Every row comes from one small tree of marks. The marks that hang from a mark follow it in brackets, in alphabetical order. Every link used is in the known rows. Which tree was each row made from?
Known rows:
J{L{H M R}}: -43	16	55	41	-70	-10	39	-22	10	-26	-27	46	-30	-32	-9	-26	3	-60	5	20	-27	-26	-6	-28	13	50
R{E{P} L{J M}}: -53	-11	51	-8	-19	18	32	15	-49	1	-19	67	31	-27	-27	-33	24	-31	31	-4	-26	-17	-40	-46	23	37
L{J M R{E}}: -63	26	48	33	-83	28	67	-24	-9	-3	-12	50	8	-37	-29	-34	52	-18	-32	20	-18	-52	-78	-43	56	87
A{E Y}: 18	9	-26	-29	22	0	-6	5	-28	50	24	69	10	-11	-8	30	54	28	28	38	22	33	24	1	-23	-12
A{E{P R{L}} Y}: -3	-11	-10	-51	36	1	-10	25	-70	78	9	95	29	-24	-19	28	75	13	74	26	21	23	62	-31	-22	-37
Y{A{E}}: 18	-15	-12	-5	14	-1	36	8	-9	41	0	23	15	10	-20	41	78	17	28	24	9	12	9	-1	-27	-7
Y{A{E{P R{L}}}}: 3	-29	-1	-20	24	0	33	23	-38	62	-10	43	28	1	-28	38	92	7	60	15	7	5	37	-23	-26	-25
N{H{L}}: 15	-7	-3	16	7	-51	48	-35	11	45	-14	-52	-24	2	12	-25	-52	-23	12	7	9	-6	-22	20	11	16
L{H J R{E} X}: -58	31	80	35	-82	30	76	-51	-1	-52	-52	63	-21	-18	-47	-39	52	-32	-16	25	-59	-97	-80	-52	25	55
T{X}: 7	4	8	18	-10	7	-12	7	-35	-14	-9	-18	15	-9	-3	2	0	3	-33	-6	-19	-12	42	4	14	-1
Y{A{E{P R}}}: 1	-18	-9	-20	23	1	36	19	-38	73	-4	45	28	1	-23	44	94	13	55	17	8	5	24	-27	-32	-24
X{L{H J M R{E}}}: -47	26	63	32	-95	14	5	-28	-32	-56	-43	41	7	-48	-32	-38	42	-12	-15	16	-44	-41	-16	-41	39	86
Y{A{E{P R{L{X}}}}}: 5	-25	9	-13	20	4	40	13	-43	52	-18	43	23	-1	-29	39	95	4	52	13	-4	-6	24	-21	-18	-26
A{Y}: 6	14	-44	-8	24	2	4	-5	-16	24	25	25	4	0	-9	9	33	22	-5	24	14	37	13	-4	-9	-4
X{L}: 7	7	10	13	-28	3	-43	-2	-30	-25	-28	-9	3	-30	2	-4	7	8	-16	-8	-19	2	42	-11	14	21
H{N}: 14	0	-11	3	-16	-30	51	-20	9	19	7	-19	-8	-7	3	-16	-32	-11	-1	16	-7	2	-26	12	-5	12
E{R{L}}: -2	-37	16	-18	3	-1	-8	12	-24	4	-24	10	10	-10	-28	-10	24	-22	36	-11	-13	-11	56	-15	20	-21
E{A P R{L{M X}}}: -40	1	37	-17	36	-7	21	25	-106	42	-32	63	40	-53	-33	-14	36	-9	62	-23	-12	-25	-6	-37	6	-28
X{L{R} T}: 17	14	20	38	-59	11	-48	4	-77	-40	-21	-36	13	-46	-10	-24	37	-21	-66	-15	-19	-27	81	-49	33	25
E{R{L{H{N} J M}}}: -20	-29	57	-14	-32	-4	31	-22	-21	-25	-28	32	7	-14	-41	-35	15	-29	46	5	-39	-16	8	-6	32	20
E{A P R{L{J}}}: -47	-5	34	-37	38	-1	13	33	-88	65	-31	67	34	-40	-36	-12	30	3	74	-16	-2	-16	17	-47	-12	-27
N{H{L{J R X}}}: -2	7	29	38	-28	-32	81	-60	13	31	-35	-44	-39	-7	3	-33	-32	-28	-12	13	-7	-46	-50	10	38	40
J{L{H{N} M R}}: -35	16	49	43	-78	-25	64	-31	14	-17	-23	37	-35	-35	-7	-34	-13	-66	5	28	-29	-25	-20	-22	10	56
X{L{H{N} R{E}} T}: 8	15	23	32	-73	-11	-15	-6	-77	-47	-21	-13	16	-49	-27	-47	31	-41	-44	2	-41	-38	51	-65	8	35
J{L{H R{E}}}: -41	12	28	28	-52	-10	34	-2	11	4	-32	53	-31	-28	-14	-21	10	-64	10	19	-26	-35	10	-60	-17	25
E{A{Y} P}: -30	38	-33	-23	65	-11	13	32	-80	80	17	63	34	-32	-10	10	29	35	37	8	32	25	-14	-33	-47	-27
H{L{J M R X{T}}}: -17	22	75	50	-63	5	90	-61	-38	-28	-27	0	-31	-35	-7	-49	2	-32	-46	12	-18	-65	-95	-7	65	72

Which tree is each row?
-8	-27	50	-2	-24	-10	30	-23	-32	-36	-33	23	6	-19	-37	-30	18	-37	36	-2	-44	-27	6	-1	35	2 | E{R{L{H{N} M X}}}
-1	15	-20	-38	34	2	-5	17	-54	75	26	89	22	-16	1	35	57	28	49	34	30	31	24	-20	-37	-23 | A{E{P} Y}
-36	30	-44	-23	48	-8	21	42	-74	85	13	74	41	-37	-20	-1	40	10	26	5	10	6	-37	-70	-46	-17 | R{E{A{Y} P}}
-28	-19	86	5	-41	10	20	-28	-2	-82	-29	33	0	2	-36	-40	-2	-24	33	10	-35	-8	-15	22	36	49 | R{L{H J M}}
3	13	46	37	-32	9	19	-22	-29	-14	-32	20	-39	-29	11	-11	-10	-54	-31	-8	-49	-20	3	-28	12	5 | J{L{X{T}}}
-26	18	74	18	-71	13	-14	-40	-31	-75	-39	32	2	-32	-18	-30	10	5	0	9	-51	-8	-13	-3	34	73 | X{L{H J M}}
15	12	52	19	-54	29	-47	-17	-80	-49	-26	-14	7	-36	-9	-27	18	-2	-52	-16	-47	-7	48	-35	33	39 | X{L{J} T}
-39	25	73	57	-77	-1	54	-41	0	-46	-42	49	-41	-37	-8	-27	9	-66	-11	17	-48	-48	-32	-23	28	48 | J{L{H M R X}}
-21	28	94	46	-100	15	91	-76	-23	-73	-38	14	-30	-16	-38	-56	22	-43	-41	26	-66	-89	-58	-25	36	56 | L{H{N} J R X{T}}
-17	-24	61	-1	-26	18	22	-22	-35	-24	-39	29	3	-21	-34	-22	31	-23	19	-9	-44	-29	1	-7	56	12 | E{R{L{J M X}}}
-9	-8	5	-52	27	10	-3	16	-68	76	4	104	25	-22	-23	24	75	17	74	29	14	20	51	-32	-16	-25 | A{E{P R{L{J}}} Y}
-15	18	79	43	-57	2	31	-41	-35	-60	-31	44	-31	-33	-4	-30	-8	-65	-13	2	-68	-22	-29	-19	20	33 | J{L{H M X{T}}}
-9	10	40	45	-38	-31	88	-67	6	20	-31	-38	-33	-15	3	-40	-30	-31	-16	14	-10	-43	-69	17	54	57 | N{H{L{J M R X}}}
-37	28	86	41	-96	9	104	-78	17	-59	-47	29	-39	-11	-35	-44	16	-30	-17	37	-57	-88	-78	-9	31	61 | L{H{N} J R X}
6	11	60	21	-23	5	66	-53	-36	-16	-28	-5	-36	-14	1	-36	-23	-19	-25	4	-25	-41	-75	0	31	36 | H{L{J X{T}}}
-26	10	34	33	-62	-25	53	-21	25	0	-29	28	-43	-24	-6	-25	-16	-63	9	28	-24	-27	10	-31	-13	31 | J{L{H{N} R}}
5	13	25	35	-40	9	-34	-1	-63	-43	-26	-18	23	-39	-2	-7	7	6	-48	-11	-37	-8	51	4	39	31 | T{X{L{M}}}
5	8	24	10	-45	-20	-15	-21	-21	-46	-30	-3	-2	-25	-10	-23	-11	-6	6	9	-35	-2	27	-4	-4	31 | X{L{H{N}}}
0	19	77	25	-42	45	33	-51	-46	-49	-28	12	-18	-11	-11	-23	16	-9	-50	-8	-61	-44	-51	-12	44	27 | L{J X{T}}
11	11	46	34	-21	-15	61	-45	-51	-28	-12	-12	-19	-26	7	-38	-21	-30	-28	-1	-17	-30	-81	12	42	36 | H{L{M X{T}}}
2	21	33	52	-48	20	29	-22	-41	-36	-20	-19	-10	-26	-12	-19	45	-34	-70	-6	-23	-73	-3	-33	43	9 | L{R X{T}}
5	-3	17	14	-6	-38	60	-48	14	42	-20	-42	-30	3	8	-30	-51	-18	11	11	-1	-11	-39	18	19	33 | N{H{L{J}}}
-22	9	50	25	-55	-26	50	-33	6	-23	-18	43	-31	-27	1	-30	-33	-57	20	21	-43	3	-30	-5	-2	44 | J{L{H{N} M}}
-24	17	1	23	-46	4	-22	17	-43	6	-32	11	13	-49	-7	-10	40	-9	-21	-3	-8	-32	39	-60	12	29 | X{L{R{E{P}}}}
-18	25	-50	-13	36	-9	19	30	-47	59	10	55	29	-33	-28	-5	36	9	4	10	3	9	-37	-49	-33	-6 | R{E{A{Y}}}
21	8	41	16	-44	3	-60	-8	-81	-74	-21	-13	15	-30	-16	-31	14	-18	-28	-13	-45	-7	67	-33	6	18 | X{L{H} T}
-43	29	-33	10	-1	-5	34	33	-40	66	2	45	24	-38	-24	-7	58	-7	-4	14	26	-35	-10	-72	-16	4 | L{R{E{A{Y} P}}}
-38	25	44	37	-85	21	4	-18	-36	-28	-37	25	8	-56	-18	-28	43	-5	-38	7	-32	-35	-14	-41	54	83 | X{L{J M R{E}}}
-23	8	62	-6	-51	-5	63	-55	19	-37	-17	32	-20	9	-25	-37	-22	-9	29	32	-44	-16	-55	7	-7	47 | L{H{N} J}
-43	33	-15	31	-31	-6	48	9	-38	25	9	43	29	-52	-30	-22	61	-12	-25	19	12	-28	-52	-43	25	47 | L{M R{E{A{Y}}}}
